What can hang from each mark:
Z772: Z254 Z513
Z333: Z151
Z254: Z281 Z333 Z706 Z717 Z772
Z281: Z254
Z14: Z254 Z281 Z333 Z809
Z809: Z14 Z333
Z513: Z772
Z717: Z254
Z706: Z254

Every row comes from one small tree of marks. Brackets hold a mark, then the marks that hang from it, in the order of their numbers. Every link used is in the known rows. Which tree was each row made from?
Known rows:
[Z809 [Z14 [Z281 [Z254 Z706 Z717]]] [Z333 Z151]]: [-21.7  30.3  25.7 -11.5   8.3   6.7 -24.5  32.9  42.9  -0.5 -28.3   7.4
 -16.6 -38.1  30.2  -0.6 -16.1 -14.0  30.5   7.4  -7.5 -18.1  -5.8 -31.2]
[Z809 [Z14 Z281] [Z333 Z151]]: [ 14.4  36.5  26.3  -7.5  13.5   8.8 -37.2  21.3  -7.9   7.4  -8.3   0.2
 -24.3 -43.7  30.2  -3.0 -12.7 -10.6  22.9   4.8  -4.4 -21.1 -35.9 -13.0]
[Z254 Z717]: [-20.2  22.2  -3.0  -3.4  -3.0   0.6  -9.1   0.4  23.5  -5.7  -2.6   1.8
   6.0  -5.6   0.8  -2.6   9.7  13.8   9.3 -23.2  -5.7  -1.1   6.0  -8.1]
[Z513 [Z772 [Z254 Z281 Z333 Z706]]]: [-20.7 -31.3  -6.3 -12.1   2.3   9.8  30.3  30.2   2.4  16.6 -10.2  11.1
  -3.7  60.6  -5.0   4.4 -40.6   4.4  27.4   5.9  -4.3   0.3 -36.5  -5.5]
[Z706 [Z254 Z281 Z333 [Z772 Z513]]]: [-23.1 -18.9  -8.6   2.3   6.2   3.7  23.3  22.3 -32.9  21.4  13.4   0.5
  -7.8  47.7  -7.5   8.9 -10.0   3.2  16.1  19.9  21.0  16.5  -8.2 -34.4]
[Z717 [Z254 Z281 Z706]]: [ -2.1 -40.3  -2.3 -10.3   6.8   5.3  12.7  22.1  19.1   4.7 -27.6   6.9
   7.2  16.2  -5.5   5.0 -38.6 -12.3   3.5  47.8 -14.1  10.4  -3.7 -12.5]
[Z254 Z281 Z717]: [-22.5  10.9  -2.6  -5.1  -4.4   5.3  -9.7  13.5  26.5  -0.4 -12.6   6.3
   2.6   1.0   8.2  -4.2   1.1  10.4  10.3  -5.6  -9.1   1.7 -25.8  -5.1]
[Z281 [Z254 Z333 Z706 Z717 Z772]]: [-44.5  -6.1   1.2   2.1  -0.5  -0.8  26.5   8.0  35.4   2.1 -15.9   9.2
   1.3  28.4 -14.7   3.8  -8.2   1.4  23.2  -1.1   6.0   8.9  36.7 -28.4]
[Z513 [Z772 [Z254 [Z333 Z151] Z706]]]: [-14.6 -10.7  -1.1  -8.9  -1.2   7.8  26.0  25.6  -4.1  10.3  -4.2   5.1
  -4.0  42.9   2.9   4.3 -35.0   3.9  31.3  -8.4 -12.3  -7.2  -3.1 -14.9]
[Z281 [Z254 Z772]]: [-12.3 -11.2   4.3   2.3   6.2  -6.0  18.8   9.6 -17.0   4.1   7.6  -3.4
  -1.4   6.2 -10.5   4.6  -0.1 -10.6  -0.9  13.6  11.3   3.0  34.3 -18.4]
[Z254 Z281 [Z333 Z151] Z706 Z717 [Z772 Z513]]: [-41.2  -4.5  -8.8  -4.9   3.7  11.7  19.0  20.3   4.0  13.3   2.3   6.8
 -11.2  17.0   6.4   2.8 -19.0  16.3  40.1  -0.4   0.0   0.9 -15.6 -33.2]
[Z14 Z254 Z281 Z809]: [ -0.8   8.3   3.0   2.4   9.5  -1.8  -9.6  -6.6  23.8  -6.3   4.1   2.6
 -10.3 -22.4   3.5  -7.4  -7.7  -6.5  -8.7 -12.8  -8.8  -5.1 -17.5   4.0]
[Z772 [Z254 Z717]]: [-29.7  24.2  -3.6 -11.7   0.5  -2.8  -3.9  17.4  12.0  -5.1  -0.1   3.3
  12.4  17.3   0.1   1.4   0.5  12.0  11.0 -31.8 -16.9  -2.4   5.6  -9.9]
[Z772 [Z254 Z333 Z706] Z513]: [-25.8 -17.3  -9.6  -6.9   7.2   3.0  28.2  14.0  -2.4  10.7   4.8   6.2
  -3.3  53.9 -11.5  10.0 -22.3   4.5  24.9  -5.3   0.3   0.6   3.2 -11.3]
[Z809 [Z14 [Z254 Z281] Z333]]: [  9.0  21.9  13.2 -11.0   6.8   2.8  -6.6   3.9  22.4   7.8 -19.8   3.8
  -7.3  -3.4  23.6  -7.4  -7.4 -13.1  12.0  26.0  -1.1   3.5 -41.9   0.9]
[Z14 [Z254 Z772] [Z333 Z151] Z809]: [  0.3  31.5   2.6  -2.2  19.5  -7.6   1.9   3.0   6.2   0.5   3.9  -4.3
  -5.0 -26.2  28.7  -3.0 -13.5  -6.7   6.0 -13.7  -2.9   3.1  -2.4 -15.1]
[Z281 [Z254 [Z333 Z151] Z706 Z717 Z772]]: [-39.6   2.4   4.6   3.6  -7.4   2.2  21.8  16.0  31.7   1.8 -18.9   7.7
  -2.6  17.3  -0.2   2.1  -9.5  -2.6  26.8   1.4  -6.0   5.0  36.0 -34.3]
[Z706 [Z254 Z281 Z333 Z717 [Z772 Z513]]]: [-43.4   2.7 -10.3  -0.2   2.7   4.1  13.5  23.8 -10.3  15.5  11.3   2.6
  -1.8  42.5  -7.1   6.4  -0.7  16.7  24.8  -2.5  15.8  15.5  -2.5 -41.6]
[Z717 [Z254 Z281 Z333]]: [  7.1  -8.7   8.0   5.5  -3.4  10.0   2.9  13.8   7.6  12.1 -30.3   6.5
  -2.9  41.1 -14.9   0.2 -19.5  -6.8  14.6  33.8 -16.5  14.8   0.0  -5.3]
[Z809 [Z14 Z254] Z333]: [ 11.0  40.8  18.7  -5.6   2.6   8.3 -15.1  -7.2   5.9   7.4  -6.1  -2.4
 -11.5  -9.6  12.8 -10.3   7.7 -14.6   4.9  16.7   8.6  -1.6 -14.5   3.1]
[Z513 [Z772 [Z254 Z281]]]: [ -9.6 -13.7  -5.4 -15.6   7.1   4.9  13.1  33.2 -28.7  12.8  10.5   0.5
  -0.2  31.7   0.7   2.6 -23.6   6.2  13.1  -2.8  -4.9  -6.9 -30.3  -3.4]
[Z772 [Z254 Z333]]: [-10.5   8.5   3.3   0.7  -3.2   1.8   9.1  10.9  -2.4   6.5 -10.9   6.5
   0.0  49.4  -9.6   2.5  -7.9   0.3  14.7 -12.8 -13.0   3.9  -0.2   0.5]
[Z254 Z281 Z333 Z706 Z717]: [-34.0  -6.5  -3.0  -2.7  -9.1  10.0   7.5   9.6  55.1   4.0 -33.3  16.6
  -0.8  27.8   3.1  -2.8 -15.9   8.3  24.8   2.7  -8.5   9.9 -31.9  -8.6]
[Z14 [Z254 [Z333 Z151] Z706 Z717 Z772] Z809]: [-36.4  20.9  -1.0   0.9   1.5   4.0  12.2  -5.3  47.5  -3.1 -13.7   6.0
  -4.7   1.2   9.5  -8.5  -9.1   6.4  17.7 -17.4  -9.6   6.2   1.9 -17.7]

Which tree is each row?
[-26.9 -23.2 -10.7  -0.7  17.4   6.8  32.7  -2.8   9.9  14.0   6.3   4.6
 -17.0  26.7  -4.3  -1.3 -21.5   2.1  14.2  14.6  14.4   9.1 -29.5  -8.4]
[Z14 [Z254 Z281 Z333 Z706 [Z772 Z513]] Z809]
[-19.3 -41.7  -8.8 -11.0  12.6   1.7  22.6  15.7  -3.2   9.0  -4.0   6.6
   0.2   5.8   2.3   4.2 -30.9  -4.4   5.1  28.3   8.5   5.4 -30.9 -15.7]
[Z254 Z281 Z706 Z772]
[-21.7 -30.9 -16.2 -10.7  22.8  -1.7  28.9   5.2 -27.3   8.8  30.4  -3.1
  -3.8   1.2 -10.0  10.1 -19.0   7.6  11.7   5.8  23.3  -3.3   9.5 -23.5]
[Z254 Z706 [Z772 Z513]]
[-44.1   2.0  -1.9   2.3   1.3   4.2  28.1  15.8   9.5   7.7   5.4   2.0
  -9.7  21.1  -5.3   6.5  -6.4   5.8  35.6  -4.2   4.0  -1.3  43.6 -41.1]
[Z281 [Z254 [Z333 Z151] Z706 Z717 [Z772 Z513]]]
[-30.1  26.2  10.7  10.3 -10.6   2.3   9.5  13.6  10.5   3.6  -9.9   2.2
  -5.8  16.4  -1.7  -0.9   8.8   0.8  25.5 -10.4  -7.9   2.9  41.1 -28.8]
[Z281 [Z254 [Z333 Z151] Z717 Z772]]
[-44.6 -13.5 -14.1  -7.0  10.9   8.8  23.3  13.0   8.2  14.1   5.0   8.4
  -7.6  29.7  -8.4   4.9 -17.2  19.4  34.9  -2.1  12.0   5.4 -16.8 -26.7]
[Z254 Z281 Z333 Z706 Z717 [Z772 Z513]]
[-20.2 -27.4  -5.9  -1.7   6.6  11.3  28.1  19.1 -19.3  18.9   4.5   4.9
 -17.5  23.7   5.4   5.2 -28.3   1.3  30.2  22.0   5.4   2.2 -23.3 -25.7]
[Z254 Z281 [Z333 Z151] Z706 [Z772 Z513]]
[-48.6  -7.0  -6.8   0.7   7.0   0.4  32.4   8.5  13.8   7.7   8.5   3.6
  -6.1  32.4 -19.9   8.2  -4.1  10.0  30.8  -6.1  16.7   3.6  43.5 -35.3]
[Z281 [Z254 Z333 Z706 Z717 [Z772 Z513]]]
[ -5.2  15.1  12.1  -0.7  -0.1  14.6  12.4   3.0 -29.2  21.5  10.3  -3.4
 -26.4  19.1   3.8  -8.5   2.5  -2.0  26.8  29.8   4.9  -5.6 -24.1 -12.4]
[Z809 [Z14 [Z254 Z281 [Z333 Z151] [Z772 Z513]]]]
[-42.9   2.5  -6.7 -10.6  -4.5  12.3  14.1  34.6  18.6  10.2 -11.5  11.3
  -4.7  42.7  11.1   3.9 -22.8  12.1  38.0 -10.0 -21.7  -1.8 -24.0 -22.6]
[Z772 [Z254 Z281 [Z333 Z151] Z706 Z717] Z513]
[-36.8  -0.7  -3.5 -13.8  -6.3  13.0  16.6  38.4  21.1   9.9 -17.3  11.6
  -1.7  42.4  11.2   0.2 -33.0  14.0  41.1 -14.3 -21.0  -4.9 -29.3 -19.0]
[Z513 [Z772 [Z254 Z281 [Z333 Z151] Z706 Z717]]]
[-20.3 -14.7 -12.6  -4.1  15.5  -6.3  19.7  16.5 -45.0  10.7  37.2  -8.7
   1.7  14.3  -6.4  12.2  -3.1   3.5   2.5   6.6  26.2   6.7  24.4 -38.8]
[Z706 [Z254 [Z772 Z513]]]
[ 11.5  19.6   7.9  -2.6  11.9  -3.3 -16.8  21.1   8.2   0.1  -3.3   5.0
  -8.1 -32.3  27.6   4.8 -28.2  -8.0  20.7 -15.1 -16.9  -6.4 -14.4 -20.0]
[Z14 Z281 [Z333 Z151]]
[-38.6  16.0  -1.3   7.3   4.2   1.0  19.2   5.2  -6.8   9.7  16.8  -1.9
  -8.9  30.1 -21.9   5.2  14.3  13.6  29.1 -16.3  14.7   1.4  49.1 -29.3]
[Z281 [Z254 Z333 Z717 [Z772 Z513]]]
[ 14.7  30.9  20.7 -11.1  18.6  -1.4 -28.9  22.4   5.3   2.6 -12.1   1.6
 -17.6 -41.1  32.6   1.5 -19.7  -5.8  27.7  -3.9 -10.3 -19.3 -30.2 -16.6]
[Z809 [Z14 Z281 [Z333 Z151]]]
[ -7.3  58.6  18.8  -9.1   7.2   7.7 -33.2   1.5  28.9   0.7  -2.1   3.4
 -12.3 -31.8  11.1 -12.2   3.1  -3.4  18.6 -14.0  -2.2 -10.3 -20.2  -9.7]
[Z809 [Z14 [Z254 Z717] Z281] Z333]
[-42.0  15.0 -10.3   1.7   6.1  -0.7  14.0  11.3 -13.1   9.9  22.1  -1.8
   0.9  35.0 -13.6   8.3   7.7  19.7  24.1 -19.3  19.3  11.7  31.3 -43.9]
[Z706 [Z254 Z333 Z717 [Z772 Z513]]]
[-10.0 -31.3  -3.5  -3.5  12.3  11.5  27.5  27.2 -22.8  20.0  -2.9   2.2
 -10.0  33.4  -9.7   9.0 -41.1  -3.6  31.7  41.8  -6.8   7.1  10.2 -34.6]
[Z717 [Z254 Z281 [Z333 Z151] Z706 [Z772 Z513]]]
[-38.6 -19.2 -12.1 -14.5  10.8   2.1  13.2  17.4  19.9   2.2  -6.9   8.7
   5.6  -0.7   4.3   1.1 -21.8   9.4  14.5   5.4   3.1   4.5 -25.1 -22.4]
[Z254 Z281 Z706 Z717 Z772]
[  0.4 -22.0  -1.4  -5.7  15.0   1.5   8.8  22.0 -27.7  11.8  -2.7  -1.7
   3.8  12.7 -14.6   4.6 -25.7  -6.6   3.6  37.1  -5.6   9.8   6.5 -19.5]
[Z717 [Z254 Z281 Z772]]
[ -7.9  -8.4  28.0   1.4  -1.4   6.9   1.3  18.9  31.2   4.6 -34.5  10.2
 -23.4   0.7   8.7   0.1 -18.8 -18.9  27.2  28.0 -10.8 -14.8  -5.4 -17.4]
[Z809 [Z14 [Z281 [Z254 [Z333 Z151] Z706]]]]
[-40.5 -13.0  -6.3  -5.2   3.4   6.7  17.2  11.5  29.2   8.2 -18.3  13.7
  -0.7  25.5  -3.3   0.3 -20.9  11.0  26.9   1.4   1.0  10.9 -25.6 -20.2]
[Z254 Z281 Z333 Z706 Z717 Z772]
[-47.5 -14.0 -11.5  -8.3  14.1  -4.2  28.8  14.1   3.8   2.9  20.0  -1.1
   0.8   4.5 -12.4   9.9  -5.0   7.5  18.2  -2.2  17.7  -2.3  44.6 -36.8]
[Z281 [Z254 Z706 Z717 [Z772 Z513]]]
[-18.0  45.1  13.1 -13.9   9.4   9.6 -15.0   7.4   6.9  11.6  -3.6   0.5
  -8.8 -12.9  14.6 -12.6   3.4  -2.1  17.4  10.4  10.3   1.9 -36.4 -13.8]
[Z809 [Z14 [Z254 Z281 Z717 Z772]] Z333]
[-38.3  -3.9 -12.9 -22.8   9.0   0.2  17.5  26.0  11.5  -0.4  10.2   3.7
  11.6  22.2  -4.1   4.7 -24.2  19.0  22.1 -30.5  -4.9 -10.1   3.6 -18.3]
[Z513 [Z772 [Z254 Z706 Z717]]]
[ -3.8 -10.4   9.9  -3.6   9.5  -5.8   5.9  32.3  36.4  -1.9 -20.3  10.1
  -6.0 -21.0  25.1  10.3 -40.6 -24.7  18.7   9.7 -12.5  -2.9   9.6 -31.4]
[Z14 [Z281 [Z254 Z706]] [Z333 Z151]]
[-11.1  61.4  10.9   0.5   6.6   6.1 -34.5   9.7  40.7  -6.0  -4.8   3.3
 -13.3 -45.7  30.6 -11.1  -6.2  -2.5  11.1 -35.9 -18.3  -6.2 -19.3 -12.0]
[Z14 [Z254 Z717] Z281 [Z809 [Z333 Z151]]]
[  8.6  32.3   9.0   0.1  15.1  -4.3 -17.1   8.0  31.6  -5.0  -4.7   3.0
 -12.4 -38.6  33.1  -3.9 -22.3 -11.0   7.9 -21.3 -18.9  -4.5 -19.5  -8.6]
[Z14 Z254 Z281 [Z333 Z151] Z809]
[-38.6   3.7   0.7  -9.3 -12.6  10.1   8.2  34.4  41.0   4.6 -36.0  16.9
   2.3  39.4  16.2  -0.2 -26.0   2.8  30.3  -4.0 -32.2   4.7 -33.5 -16.7]
[Z772 [Z254 Z281 [Z333 Z151] Z706 Z717]]
[-42.4  -3.2 -15.6  -9.1  10.7  -0.9   9.8  28.2 -19.1  10.5  23.2  -2.5
   4.2  14.6   1.5   7.8  -0.6  14.2  11.8   0.5  16.5   8.7  -1.4 -43.7]
[Z706 [Z254 Z281 Z717 [Z772 Z513]]]
